Every row comes from one small tree of marks. The marks that hang from a mark follow it in brackets, in alphabetical order. Every link used is in the known rows. Which tree was each row made from?
In the rows, 128 means zero.
Known rows:
mufa[vazi[bisim zuzo[raza]]]: [139  83 163 130 142 113  75 131 129  78 126 134 125  99 114 155 129 117
  68 106 144 156 125 135 122 134 114 140 137 123 119 134  68]
bizu[lagedeb rodezom[gumi[raza]]]: [128 137 140 130 132 117 164 141 132 149 115 131 121 150  66 114 103 108
 189 165 125 112 112 207  90 141 129 117 119 138 130 103 123]
rodezom[bizu[lagedeb] gumi]: [129 136 135 138 131 127 160 132 124 164 144 127 131 138  96 122 103 116
 164 161 128 141 116 194 124 137 143 121 124 140 126 103 138]
gumi[raza[zuzo[vazi]] rodezom]: [139  97 152 118 135  99 120 130 129  97  56 135 124 123 100 143 131  96
 123 110 138 103 126 165 129 138 113 129 131 157 102 115 101]
zuzo[raza[gumi[rodezom[bizu[lagedeb]]]] vazi[bisim]]: [148  92 175 146 123 104 123 108 126 111  61 126 125 146 112 166 111 106
 139 139 135 128 123 212 148 132 127 148 126 156  84 106  65]
raza[gumi[rodezom[bizu[lagedeb]]] zuzo[vazi]]: [148  98 160 144 122 105 140 120 121 130  73 127 128 144 135 134 119  99
 153 131 134 123 130 203 148 138 125 129 118 169  78  97 112]
biver[bobezi[befu] mufa[vazi[bisim[risus] zuzo]]]: [146 110 151 167 156 137 102  99 127  90 168 138 131  84 120 132 136 115
   4 113 141 158 104  60 131 132 128 154 147 112 200 164 103]
vazi[bisim[risus] mufa zuzo]: [150  94 152 151 122 120 115 132 121  86 101 128 132 117 147 150 111 131
  51 102 145 157 138 126 132 119 130 138 137 111 101 138  48]
gumi[rodezom]: [127 125 133 140 127 123 135 115 128 120 110 130 131 121 109 124 130 121
 127 122 120 113 122 139 133 129 136 131 133 136 134 120 118]
vazi[bisim mufa[biver]]: [142 130 145 130 134 123 113 129 123  88  95 136 131 112 167 120 125 132
  75 121 146 142 122 115 133 123 132 150 142 111 122 139 106]
biver[bobezi[befu] mufa[vazi[zuzo]]]: [139 132 136 148 155 134  99 100 126 110 193 145 123  80 119 107 144 106
  43 129 142 155  95  55 139 143 121 143 142 131 202 156 146]
raza[zuzo[vazi]]: [144 104 144 113 128 115 116 138 128 110  88 130 128 132 151 131 132 111
 115 117 139 127 136 141 132 133 109 129 124 141 101 124 112]
bobezi[befu biver[mufa[vazi]]]: [128 139 131 151 157 141 123 120 135 136 176 150 126  89 117  71 136 103
  74 142 135 142 104  55 129 143 129 154 138 123 210 155 166]
gumi[raza[zuzo]]: [129 109 136 111 139 108 128 136 126 115  96 131 120 126 112 152 132 112
 133 117 140 111 124 140 117 138 115 120 124 148 104 123 130]
lagedeb[bizu[rodezom[gumi[raza[zuzo]]]]]: [127 126 144 119 137 108 173 152 122 125  93 129 115 155  98 134 119 106
 178 151 135 108 111 205  89 144 120 124 116 161 116  95 125]
zuzo[raza[gumi] vazi[bisim[risus] mufa]]: [155  81 189 140 110 102 101 107 123  72  47 126 123 138 156 166 109 115
  72  99 143 149 143 151 147 122 117 158 133 121  79 135  25]
risus[bisim]: [129 118 131 132 121 132 128 133 125 126 129 123 138 124 123 128 109 129
 121 122 121 137 137 112 119 125 129 141 127 119 141 134 102]
zuzo[vazi[bisim]]: [141 107 146 124 130 124 108 139 133 103  90 129 135 138 136 141 124 123
 100 128 138 136 137 145 131 121 121 145 132 119 117 134  83]
befu[bobezi]: [127 127 111 129 135 132 122 118 134 130 126 129 123 115 118 119 135 129
 117 134 126 124 121 101 130 123 133 131 137 131 122 136 142]
lagedeb[bizu[rodezom[gumi[raza[zuzo[vazi]]]]]]: [139 117 153 113 133 104 159 160 125 114  71 132 117 159 109 126 116  98
 169 150 140 116 118 214  96 143 112 132 116 161 106  94 104]
raza[gumi[rodezom[bizu[lagedeb]]] zuzo[vazi[mufa]]]: [158 101 168 148 113 101 137 121 117 116  60 133 125 142 147 127 110  92
 142 127 143 132 130 196 159 137 125 133 124 164  74  99  93]
mufa[biver vazi[bisim[risus]]]: [141 108 156 151 143 129  99 133 129  81 123 130 140  99 148 119 132 139
  51  98 131 148 133 110 120 120 139 151 146  93 149 142 112]
befu[bobezi[biver[mufa]]]: [127 138 101 129 148 139 144 117 134 147 156 143 117  91 122  81 136 121
  87 149 135 125 108  63 122 136 135 148 137 136 168 155 152]
mufa[biver]: [131 138 129 123 137 126 122 127 125 113 125 134 129 111 158 110 141 136
 103 124 132 132 121 113 130 128 129 136 133 123 134 131 149]
rodezom[bizu[lagedeb] gumi[raza[zuzo]]]: [130 117 142 121 142 107 156 141 122 149 110 130 122 135  77 147 106  98
 171 153 139 125 112 206 111 148 129 113 119 160 100  97 141]
mufa[biver vazi[zuzo]]: [139 114 143 132 144 120  84 138 124  88 155 140 130  77 156  96 142 127
  61 104 141 163 124 107 128 134 124 138 140 118 137 132 136]
rodezom[bizu gumi[raza[zuzo[vazi[bisim mufa]]]]]: [145  96 171 116 135  96 126 139 118 100  50 137 130 130 104 161 104  90
 106 134 159 140 127 195 124 138 122 143 137 147  83 110  76]
bobezi[biver]: [123 133 119 127 137 133 141 134 128 141 141 133 127 118 134 104 131 124
 113 137 128 127 123 104 122 132 126 131 126 129 148 135 137]
raza[gumi[rodezom]]: [124 117 146 143 120 114 137  99 123 124 103 127 129 126 122 128 130 117
 131 115 120 115 130 151 141 130 133 133 128 143 114 119 116]
bobezi[befu biver[mufa[vazi[bisim]]]]: [130 126 139 152 162 143 120 122 138 121 159 149 131  95 114  89 133 106
  56 144 140 142 105  62 124 139 131 164 139 116 209 161 139]
bizu[lagedeb rodezom[gumi[raza[zuzo]]]]: [131 123 145 118 136 108 168 145 128 143  98 131 118 149  80 124 109 101
 186 153 131 104 113 209  88 147 118 108 113 150 110  99 128]
raza[gumi[rodezom] zuzo[vazi]]: [140  93 163 125 119 101 125 109 123 106  60 129 129 129 140 133 136 101
 119 102 132 115 137 163 145 134 113 135 124 154  86 114 101]

Which tree is each row?
[143  84 166 118 126 106 113 126 124  98  60 125 131 143 160 154 129 111
 103 111 143 131 144 156 135 127 107 142 121 137  77 129  85]	raza[gumi zuzo[vazi[bisim]]]
[143 114 155 114 130 105 152 152 131 130  75 133 119 155  92 116 106  93
 176 154 137 112 120 220  96 145 109 119 116 150 102  98 107]	bizu[lagedeb rodezom[gumi[raza[zuzo[vazi]]]]]
[134 146 135 148 156 140 110  96 130 120 184 144 124  96 113 103 142 108
  68 137 133 139  94  53 138 140 128 148 143 125 216 156 164]	biver[bobezi[befu] mufa[vazi]]
[135 118 143 170 155 144 129 119 137 116 154 144 134  95 119  99 127 115
  36 127 133 146 114  60 122 133 137 163 142 106 205 163 122]	bobezi[befu biver[mufa[vazi[bisim[risus]]]]]
[131 155 123 140 146 140 134  90 126 133 162 139 121 112 123 121 142 114
  84 148 133 123  92  62 140 137 126 143 135 138 197 154 161]	biver[bobezi[befu] mufa]
[140 125 141 135 151 135 105 114 127 105 162 137 128 100 116 120 130 121
  63 130 140 142 107  86 122 135 131 148 144 114 195 157 118]	biver[bobezi mufa[vazi[bisim]]]
[136 103 152 144 162 126  95 115 134  98 156 151 121  76 113 116 138  98
  29 132 152 154  99  71 125 147 114 162 138 130 184 158 102]	bobezi[befu biver[mufa[vazi[bisim zuzo[raza]]]]]
[135 131 129 157 129 128 154 127 127 147 125 129 130 134  97 127 115 119
 162 150 123 119 115 181 139 132 147 124 128 150 128 103 132]	gumi[rodezom[bizu[lagedeb]]]
[127 131 139 131 138 116 156 135 124 157 129 130 125 134  68 133 100 104
 173 163 133 133 112 204 116 141 141 121 125 148 120 101 138]	rodezom[bizu[lagedeb] gumi[raza]]
[134  87 171 151 128 100  94  98 117  98 125 136 125  88 110 147 132 104
  99 103 134 147 126 167 145 144 128 141 136 160 102 106  96]	mufa[vazi[zuzo[raza[gumi[rodezom[bizu]]]]]]
[125 148 119 143 148 142 149 113 132 147 157 146 124 106 128  88 136 108
  89 154 135 128 103  65 131 141 128 150 129 136 192 152 162]	bobezi[befu biver[mufa]]
[143  85 173 129 119  99  94 108 117  80  84 131 118 117 149 167 119 112
  77 107 153 154 128 146 142 131 112 145 129 135  74 132  47]	vazi[bisim mufa zuzo[raza[gumi]]]
[142  87 164 154 127 103 126 106 119 111  93 126 123 124 105 178 115 111
 122 129 139 135 117 205 140 137 129 138 123 164  78 105  68]	vazi[bisim zuzo[raza[gumi[rodezom[bizu[lagedeb]]]]]]
[141 122 150 140 155 124  86  88 127  97 178 146 113  76 111 128 147 100
  44 125 145 150  88  61 139 148 110 145 141 140 192 154 126]	biver[bobezi[befu] mufa[vazi[zuzo[raza]]]]
[148 132 145 143 134 128 121 107 116  81 105 129 129 108 173 137 130 143
  35 110 138 142 117  86 137 118 135 146 146 102 147 151  96]	vazi[bisim[risus] mufa[biver[bobezi]]]
[149 119 163 118 128 101 154 158 120 101  59 137 113 157 119 117 105  91
 157 146 149 127 118 208 107 142 113 137 122 155  99  96  82]	lagedeb[bizu[rodezom[gumi[raza[zuzo[vazi[mufa]]]]]]]
[135 114 155 150 122 108 140  99 122 135 101 126 119 135 105 152 118 109
 165 138 125 118 114 198 145 139 135 132 123 167  96 100 111]	zuzo[raza[gumi[rodezom[bizu[lagedeb]]]]]
[136  92 149 123 133 112  99 124 127  92 105 128 122 113 125 174 130 124
  85 117 145 140 122 141 123 131 113 133 128 135 101 132  67]	vazi[bisim zuzo[raza]]
[136 131 144 128 157 131  94 118 124  85 144 134 132  94 147 122 145 133
  53 119 135 143 110  87 127 126 129 145 147 104 175 150 136]	mufa[biver[bobezi] vazi[bisim]]
[137 112 138 139 141 108 151 133 124 134  92 131 120 128  79 149 117 104
 166 139 135 105 112 193 126 142 134 117 124 172 102  98 136]	gumi[raza[zuzo] rodezom[bizu[lagedeb]]]
[140  93 151 129 155 120  96 130 129  95 154 146 121  76 118 112 129 110
  40 121 154 156 110  95 113 148 116 154 137 128 165 153  80]	bobezi[biver[mufa[vazi[bisim zuzo[raza]]]]]
[143 108 165 112 130  96 129 136 116 110  68 140 125 125 110 140 106  83
 121 134 155 138 126 187 130 144 121 133 134 155  85 104 101]	rodezom[bizu gumi[raza[zuzo[vazi[mufa]]]]]
[130 142 136 137 123 128 167 137 131 155 131 127 127 152  96 103 106 117
 180 165 118 123 119 199 100 136 131 118 117 129 135 104 124]	bizu[lagedeb rodezom[gumi]]
[144  95 162 118 144 103 139 149 126 124  70 129 129 144  82 158 101  94
 144 153 150 133 120 223 114 140 122 128 125 152  88 104  97]	rodezom[bizu[lagedeb] gumi[raza[zuzo[vazi[bisim]]]]]
[118 129 139 124 136 113 147 126 121 141 123 133 129 120  72 145 112 108
 147 147 135 129 119 182 115 140 140 130 132 149 119 107 138]	rodezom[bizu gumi[raza]]
[140 102 146 170 158 138 115 123 133 105 161 146 133  77 127 101 128 111
   7 117 143 160 116  61 124 135 130 162 141 112 193 162 105]	bobezi[befu biver[mufa[vazi[bisim[risus] zuzo]]]]
[142  94 162 126 149 111  69 128 126  64 124 139 126  79 143 138 140 123
  46 103 148 160 117 120 123 135 116 147 141 118 124 138  92]	mufa[biver vazi[bisim zuzo[raza]]]
[133 124 132 152 156 135 111 124 131 124 187 153 126  73 126  76 138 100
  48 133 144 158 105  57 130 147 122 151 136 131 197 153 147]	bobezi[befu biver[mufa[vazi[zuzo]]]]
[147 126 141 127 141 120  99 118 113  74 120 136 126  92 173 132 137 131
  29 118 153 155 109  89 139 125 121 141 144 119 134 148  97]	vazi[bisim mufa[biver[bobezi]] zuzo]
[139 101 166 115 116 104 100 108 125 107  83 129 119 136 143 147 128 110
 123 117 136 135 134 153 143 134 107 144 123 143  90 124  87]	zuzo[raza[gumi] vazi]
[136 134 143 150 160 141 107  99 132 108 166 141 129  99 108 124 140 112
  52 138 138 139  93  61 133 134 130 154 145 115 212 163 139]	biver[bobezi[befu] mufa[vazi[bisim]]]
[155 106 175 150 111 100 121 107 120 112  64 134 118 140 128 135 105  94
 144 135 140 139 122 198 161 137 127 147 129 161  82 101  71]	zuzo[raza[gumi[rodezom[bizu[lagedeb]]]] vazi[mufa]]
[146  88 159 132 147 115  82 124 129  79 143 141 121  86 112 137 124 112
  56 113 153 158 114 120 117 143 118 151 139 127 145 145  73]	biver[mufa[vazi[bisim zuzo[raza]]]]
[133 126 133 151 139 116 148 132 126 139 110 132 124 128  69 140 111 110
 169 150 129 113 110 190 129 137 145 126 131 160 120 102 129]	gumi[raza rodezom[bizu[lagedeb]]]
[130 130 113 138 156 139 120 124 138 135 173 148 120  76 112  61 135 113
  73 138 136 141 108  54 119 139 136 151 145 124 188 158 157]	befu[bobezi[biver[mufa[vazi]]]]
[158  92 189 136 115 101  93 103 120  58  46 131 124 121 188 147 120 121
  47  95 148 152 135 136 145 122 117 167 138 117  82 139  48]	zuzo[raza[gumi] vazi[bisim[risus] mufa[biver]]]
[138 162 134 138 144 132 114  93 120 103 132 141 122 105 166 113 147 118
  61 134 137 135  95  56 156 130 125 143 144 123 170 148 160]	vazi[mufa[biver[bobezi[befu]]]]
[151  88 178 143 117  99 125 113 115  91  36 133 133 133 149 155 120  98
  96 112 148 131 139 179 155 128 127 151 133 156  69 111  66]	raza[gumi[rodezom[bizu]] zuzo[vazi[bisim mufa]]]
[135 143 137 126 151 130  98 117 123 100 162 136 128  89 152 100 148 129
  68 117 130 142 108  80 133 133 127 136 145 114 178 143 159]	mufa[biver[bobezi] vazi]
[126 146 135 135 127 129 174 144 124 137 124 126 123 158 114 110 114 123
 174 160 122 125 113 192 100 134 134 134 119 140 139 100 121]	lagedeb[bizu[rodezom[gumi]]]
